What can hang from each mark:
basor: gibis leber lubalab
lubalab: basor sopi
fanur: leber
sopi: leber lubalab
leber: basor fanur metodo sopi
metodo: leber

Known rows, with every way that one mark hangs from another:
metodo[leber[fanur sopi]]: [-21.2   1.3  10.6   2.7  17.5  -7.2  -8.6   7.5   5.4 -14.2  -3.8  12.0
 -18.9 -10.3   8.7  -1.1  10.9   0.6  15.4 -26.1]
lubalab[basor[gibis leber] sopi]: [-22.6  -9.7  -4.2  -4.5  12.7   8.3  -0.1 -14.3 -13.2 -16.9  -7.1  -3.1
 -13.1 -25.6  -2.6   1.8  10.7  11.7  18.0  -4.8]
sopi[leber[fanur] lubalab[basor]]: [ -1.8  24.3  -5.3  -8.4  15.5   7.6   7.6  -2.1   0.2  -7.1  -2.9  -8.1
 -14.4  -7.3 -14.1   7.7  11.8  -3.4  -3.9  -4.7]
basor[gibis leber[fanur sopi] lubalab]: [-11.7  -9.5  -0.1   7.4  31.6  21.0  -6.8 -10.7   1.7 -25.6 -19.9   6.6
 -32.6 -24.3   4.4  16.8  13.3   2.2  -0.9 -43.0]
metodo[leber[basor]]: [-15.0  -9.1  -4.9   1.3  -0.9 -11.9   5.7   1.3   6.2  -6.9  -5.0  -1.4
   2.9  -7.8   3.7 -11.2  12.3   6.5   4.3 -18.2]
fanur[leber]: [ -0.3  -2.0   1.4   4.4  12.0   8.8  -0.5 -11.3   3.7  -3.9   6.0   1.2
  -5.9   1.8  -7.3  -6.5   2.3  -7.4   5.5 -12.2]
basor[gibis leber[fanur metodo] lubalab[sopi]]: [-17.2  -3.6 -12.6  -8.2  15.7  22.2   8.4  -4.3   0.1 -14.1  -5.2  -7.1
 -11.8 -33.2  -9.3   8.6  18.7  -9.7 -11.8 -37.9]
sopi[leber[metodo] lubalab[basor[gibis]]]: [  2.7  16.9 -12.3 -15.1   2.9  15.3  16.7  -7.7  11.1  -2.5  -8.3 -21.5
   4.3  -9.6  -7.1   3.1  16.3 -10.8 -15.6  -5.8]
lubalab[basor sopi[leber[fanur metodo]]]: [-10.6  24.2   3.4 -15.6   2.2  -0.9  14.6   2.8  -1.5 -10.1   3.2 -17.3
   4.2 -15.8 -21.2   8.9  24.3  -3.7   4.2  -9.7]
sopi[leber]: [13.4 10.3  3.7  4.9 -3.9  0.7  8.6  0.9  1.2 -1.1 -7.6 -8.6  1.7  4.6
 -7.0  3.5  4.1  3.8 -3.2  0.2]
metodo[leber[basor[lubalab] fanur sopi]]: [-28.6  -7.6   3.5   5.3  22.6  -1.8  -5.0   1.8  10.5 -22.6 -10.5   7.8
 -12.3 -18.0  -0.4   5.3  23.7   0.5   2.2 -49.7]
lubalab[basor sopi]: [-24.9   0.7   3.8  -8.1   4.2  -2.7  -3.9  -3.4 -11.4  -6.8   7.5  -1.6
   3.5 -12.6 -10.6   1.9   8.6   2.1  16.4   6.2]
fanur[leber[basor[gibis lubalab] metodo sopi]]: [-12.5 -10.4  -0.5   3.3  23.0  25.1   6.6 -19.3  22.4 -21.0 -10.3  -9.1
   1.3 -16.8  -5.7   1.9  30.9 -13.6 -15.3 -60.3]
lubalab[basor[gibis leber]]: [ -7.9  -9.2  -7.6  -4.3  10.9   5.4   0.3 -20.5  -6.2 -18.2 -15.1  -4.0
 -17.3 -15.8   3.9   6.9   6.5  13.2  15.0  -4.8]
metodo[leber[fanur sopi[lubalab]]]: [-26.1   8.2  -0.7  -0.2  25.0   3.1  -5.9  10.7   7.6  -6.3  -0.5  12.9
 -23.3 -14.0   7.2  -9.1   8.3  -9.8   2.4 -24.1]
basor[leber]: [ -0.6  -1.0  -9.3   3.1   2.7  -0.5   5.8  -7.6  -3.9  -5.6  -8.1  -0.7
 -13.6  -8.1   1.5  -2.3  -3.5   8.4   6.4   0.9]
sopi[leber[basor metodo] lubalab]: [  7.6  23.5 -16.4  -7.1  -4.7   7.0  30.4   3.2  17.1   4.9  -6.7 -23.7
  12.9  -7.4 -12.0  -9.3  17.9  -8.2 -31.1 -15.0]
leber[basor[gibis] sopi]: [ -8.4  -9.7   8.1   6.9  13.7   8.6   2.4  -3.0   9.0 -16.2 -16.8  -1.7
  -4.2 -13.6   9.8  -0.3  23.3  10.6  -6.1 -34.6]

Rows:
[-26.1 -17.8   4.2   6.0  27.5   9.4  -6.6  -1.9  12.2 -27.4 -17.4   6.3
 -15.3 -23.5   6.6   7.5  30.3   1.3  -2.3 -61.5] | metodo[leber[basor[gibis lubalab] fanur sopi]]
[-19.8  15.3  -3.5 -16.8  25.4  16.6   2.8  -4.7  12.9 -14.5  -5.3  -4.4
 -14.3 -22.3   3.2   5.9  24.4 -13.5  -8.3 -27.8] | leber[fanur metodo sopi[lubalab[basor[gibis]]]]
[-14.9   7.2  -1.9 -10.8  20.8   6.5   5.2 -15.0   5.9 -27.5 -16.4  -6.0
 -23.9 -26.5   6.4  11.4  23.5   4.8  10.6 -29.7] | lubalab[basor[gibis leber[fanur metodo sopi]]]
[-14.5 -10.4   5.8   6.5  27.9  18.5  -3.0  -4.3  10.1 -25.1 -17.5   2.0
 -13.6 -21.7   1.3  14.7  29.8   1.4 -13.5 -57.7] | leber[basor[gibis lubalab] fanur sopi]
[ -4.7   5.6 -17.8  -7.5   8.6   8.7  10.8  -7.5   6.1 -11.1  -6.7  -7.1
 -12.5 -17.4  -9.0  10.8   8.1  -9.7 -10.1 -25.3] | basor[leber[fanur metodo] lubalab]
[-20.7 -15.8   6.0   7.2  13.8  -0.3  -1.3  -0.6  11.0 -18.3 -16.5   2.8
  -6.1 -15.5  15.2  -7.6  23.1   9.4   5.4 -39.0] | metodo[leber[basor[gibis] sopi]]
[ 12.2  16.1  -5.5  -3.3 -12.0  -3.7  27.6   0.4  14.9  -2.7 -10.5 -24.8
  16.6  -3.3  -9.9  -2.0  21.1   1.9 -18.0 -16.5] | sopi[leber[basor metodo]]
[-13.4   4.3 -16.9  -9.5  26.7  17.6   3.3 -13.6  -4.0 -16.1 -10.8  -1.1
 -31.7 -24.7   0.8   4.1  10.4   1.1   1.0 -16.1] | sopi[lubalab[basor[gibis leber[fanur]]]]
[-14.0  15.5 -26.3 -17.1   4.8   4.2  15.1 -13.4   4.0  -4.4  -2.6 -11.8
  -7.3 -16.2  -5.2  -4.4   1.9  -7.0  -1.7   6.7] | sopi[lubalab[basor[leber[metodo]]]]
[-15.5   7.1  -0.9  -3.7  15.1   6.0   9.3  -0.5  17.3 -17.7  -9.1  -6.9
   0.3 -17.7  -6.2  11.4  29.1  -8.0 -17.3 -48.7] | leber[basor[lubalab] fanur metodo sopi]
[-33.2   0.4   0.8  -7.3  32.7   8.8 -11.2  -2.5   5.9 -18.8  -7.2   9.6
 -26.5 -22.4  10.3   0.3  18.7  -4.9  11.2 -29.4] | metodo[leber[fanur sopi[lubalab[basor[gibis]]]]]
[ -8.3  15.2  -2.8  -3.7  13.1   0.6  11.0  -1.3   7.4 -15.0 -10.0  -1.9
 -20.8 -18.2   2.9   2.2  12.1   1.1   2.5 -24.2] | basor[leber[fanur metodo sopi]]
[-18.1  16.2  -2.2 -11.1  15.8  -5.0   7.3 -11.4   4.3 -23.5 -10.0  -4.9
 -20.7 -21.2   0.0   9.3  17.0   4.6  15.9 -17.5] | lubalab[basor[leber[fanur metodo sopi]]]
[ -7.2   9.1   2.7 -13.0  -2.3   7.6  12.2  -4.5   0.8  -8.3  -3.8 -20.9
  11.7 -16.2 -12.8   6.4  23.6  -2.0   0.0  -8.3] | lubalab[basor[gibis] sopi[leber[metodo]]]
[-20.8 -19.2  -2.9   2.0  11.7  19.3   2.0  -2.9  -0.7 -11.2  -6.1  -5.2
   7.6 -23.0  -9.2   3.7  23.0  -0.8 -15.8 -36.2] | leber[basor[gibis lubalab[sopi]]]
[-17.7 -19.5  -6.3   0.6  18.4   9.5  -1.8  -3.4   9.2 -19.7 -12.5   0.6
  -9.3 -20.3   1.6   6.0  25.4  -0.9  -8.0 -52.9] | metodo[leber[basor[gibis lubalab] fanur]]
